Each row was made from one small tree. The marks that hang from a mark follow it in brackets, in the order of their numbers. Every link used is in the known rows. Write each row's tree.
In the rows, zero is written as 128.
Known rows:
Z_996[Z_6 Z_88[Z_281]]: [109 167 133  89 147 120 181  95 174 100 127 118 112 108 115 167 197 146
 155 196 148 167 127 125  87 125]
Z_996[Z_6 Z_88[Z_281 Z_550[Z_981]]]: [102 176 161 108 154 126 193 112 175 111 131 110 114  83 119 136 195 133
 145 180 119 165 112 127  82 134]
Z_996[Z_88]: [133 132 114  72 157 117 143 102 162 100 136 134 122 130 149 155 171 134
 146 184 138 157 136 112  72 144]
Z_281[Z_88[Z_550[Z_981] Z_996[Z_6]]]: [ 90 157 178  62 190 114 185 131 165 141 115  75 124 114 110 118 176 114
 129 189 106 154 122  91 130 126]
Z_996[Z_88[Z_550]]: [125 132 132  80 144 123 159 119 176 111 132 137 117 116 135 148 183 134
 132 178 126 166 145 135  75 154]
Z_281[Z_88[Z_550 Z_996[Z_6]]]: [ 94 146 163  46 170 119 187 129 183 136 103  87 115 127  98 145 188 123
 127 206 120 168 146 112 137 127]
Z_88[Z_281 Z_550[Z_981] Z_996[Z_6]]: [103 188 160  95 154 109 171 133 159 154 124  82 138  82 105 108 175 154
 154 184 123 136 115 114 131 105]
Z_6[Z_996[Z_88]]: [120 117 131  75 156 107 151  89 175 116 118 121 120 146 154 147 172 143
 144 199 120 151 127 127  81 138]
Z_281[Z_88[Z_550[Z_981] Z_996]]: [115 143 169  65 178 103 146 148 156 156 128  88 141 116 127  98 142 125
 130 178 113 142 117  92 122 139]
Z_6[Z_996[Z_88[Z_550]]]: [112 115 152  84 148 115 170 106 186 127 110 122 112 131 140 139 185 141
 129 194 108 156 134 147  87 148]
Z_814[Z_996]: [120 144 110  64 153 102 125 120 149  81 135 103 133 156 137 125 174 145
 157 181 146 129 120  98  97 119]
Z_627[Z_738]: [129 141 126  96 160  91 115 129 152 109 140 122 147 139 150 121 152 143
 182 213 161 127 130 101  76 122]
Z_6[Z_996[Z_88[Z_281 Z_550[Z_981]]]]: [112 147 171 115 143 107 163 118 177 145 121 103 126 100 141 107 165 149
 140 185 110 146  99 146  85 145]
Z_6[Z_996]: [128 137 143  83 146  94 120  97 158 122 129 114 135 159 139 124 167 148
 160 209 131 131 123 127  96 126]
Z_738[Z_627[Z_88]]: [141 123 112 104 153 134  96 139 144  80 145 147 126 124 128 118 185 125
 158 195 162 158 139 110  79 161]
Z_550[Z_88[Z_281 Z_996[Z_6]] Z_981]: [ 96 188 135  86 174 116 170 134 162 148 128  71 141  94 106 123 170 135
 149 188 124 145  89  76 114  99]
Z_814[Z_996[Z_88]]: [113 130  97  61 170 112 159 110 166  76 124 108 118 144 151 148 179 136
 141 169 135 144 126  98  79 130]
Z_88[Z_550 Z_996[Z_6]]: [108 159 136  60 158 119 178 121 169 136 118 102 122 112 106 141 195 146
 140 194 126 147 148 121 131 113]
Z_88[Z_996]: [135 147 113  57 160 100 117 120 149 141 132 109 145 129 134 125 151 156
 154 193 146 128 135  99 118 116]
Z_6[Z_996[Z_88[Z_281 Z_550]]]: [115 132 152 103 125 112 169 118 195 142 107 116 115 111 130 133 175 157
 139 199 125 157 118 162  92 142]
Z_550[Z_88[Z_281 Z_996] Z_981]: [117 173 128  89 162 107 138 153 155 164 138  79 157  95 125 102 137 140
 151 175 133 133  81  76 107 109]
Z_627[Z_88]: [128 145 122  86 155 116 100 128 151  96 155 141 126 148 131 128 154 124
 157 208 157 161 139 106  72 141]
Z_465[Z_281[Z_88]]: [146 158 164  60 127  91 132 124 165  93 128 131 134 172 140 136 174 145
 154 191 144 158 133 108  78 157]
Z_814[Z_996[Z_6 Z_88[Z_281]]]: [ 93 160 114  73 158 117 195  99 180  75 109  95 107 120 118 162 206 146
 148 183 146 157 116 111  97 111]
Z_814[Z_996[Z_6 Z_88[Z_550]]]: [ 81 139 124  60 166 133 210 108 188  69 109 102  95 126 122 163 222 125
 126 176 117 161 138 118  90 125]

Write each row's tree:
[101 130 123  82 167 147 160 147 173 110 113 119 111  89  99 123 216 124
 134 197 137 163 156 118 124 138]  Z_738[Z_627[Z_88[Z_550 Z_996[Z_6]]]]
[111 147 148 128 141 107 122 172 183 124 130 125 133 106 115  99 148 138
 178 219 174 159 134 127  72 135]  Z_627[Z_88[Z_281 Z_550] Z_738]
[100 145 138  76 156 137 194 100 181  94 123 126  97 115 119 168 215 125
 130 188 117 178 151 131  82 140]  Z_996[Z_6 Z_88[Z_550]]
[116 166 157  36 155  95 179 113 179 112 103 102 124 150 124 148 194 147
 145 199 132 152 147  95 118 129]  Z_465[Z_281[Z_88[Z_996[Z_6]]]]
[106 164 150  96 136 130 196 112 189 111 118 121 107  95 106 162 207 144
 146 192 136 182 135 146  88 133]  Z_996[Z_6 Z_88[Z_281 Z_550]]
[108 128 139 105 160 111 122 162 176 109 135 135 127 126 134 108 153 119
 166 219 159 155 147 114  67 142]  Z_627[Z_88[Z_550] Z_738]
[130 151 141  99 125 122 162 131 178 126 129 132 124  94 121 144 173 151
 142 181 141 170 128 146  83 148]  Z_996[Z_88[Z_281 Z_550]]
[133 163 140  84 124 106 138 152 168 164 123 106 147  91 110 112 153 173
 152 187 148 138 128 135 131 119]  Z_88[Z_281 Z_550 Z_996]
[137 165 192  81 135  97 146 142 165 104 135 124 137 146 142 106 172 134
 143 172 113 154 122 113  76 170]  Z_465[Z_281[Z_88[Z_550[Z_981]]]]
[110 179 149  79 136 116 175 133 180 153 113  95 127  94  90 130 188 162
 153 198 142 151 134 133 139 104]  Z_88[Z_281 Z_550 Z_996[Z_6]]
[138 137 108  99 147 125 105 160 157 130 125 121 139  87 111 102 164 153
 157 196 171 141 128 113 119 136]  Z_738[Z_627[Z_88[Z_281 Z_996]]]
[124 162 111  72 142 113 141 153 172 160 126  94 151 106 111 126 145 149
 149 191 150 147 101  97 113 111]  Z_550[Z_88[Z_281 Z_996]]
[147 147 123 121 134 129  95 149 153  98 140 142 135 103 114 111 176 141
 169 198 176 161 126 124  87 154]  Z_738[Z_627[Z_88[Z_281]]]
[ 93 156 112  50 177 123 175 120 173 129 119  89 130 125 111 153 187 126
 138 199 128 154 126  82 115 100]  Z_550[Z_88[Z_996[Z_6]]]
[108 125 107  79 188 100 118 154 166 132 124 111 138 125 144 104 135 134
 170 221 168 128 145  80  92 117]  Z_627[Z_88[Z_996] Z_738]
[129 116 115  85 158 138 124 163 161 126 124 130 127  91 117 105 183 135
 134 187 144 151 149 116 117 153]  Z_738[Z_627[Z_88[Z_550 Z_996]]]
[127 174 154  99 145  99 134 150 153 169 133  93 155  81 124  87 140 163
 153 174 132 125 107 115 122 120]  Z_88[Z_281 Z_550[Z_981] Z_996]
[126 162 153 112 142 116 156 130 165 127 142 121 130  82 134 118 163 144
 145 166 123 154 105 130  75 146]  Z_996[Z_88[Z_281 Z_550[Z_981]]]
[101 151 147  40 181 107 169 112 165 129 112  87 121 141 110 151 180 122
 138 209 139 158 137  88 132 117]  Z_281[Z_88[Z_996[Z_6]]]
[121 149 184  87 161 107 134 138 151 120 143 105 131 133 127 106 156 110
 137 182 116 160 112 104  88 155]  Z_281[Z_88[Z_550[Z_981]]]
[105 139 135 103 152 102 132 184 184 161 113 107 140  89 115  93 133 150
 166 217 171 139 138 118 105 120]  Z_627[Z_88[Z_281 Z_550 Z_996] Z_738]
[104 155 135  99 154 113 171 141 168 104 124  94 125  94 137 111 171 145
 140 150 121 140  94 112  85 134]  Z_814[Z_996[Z_88[Z_281 Z_550[Z_981]]]]
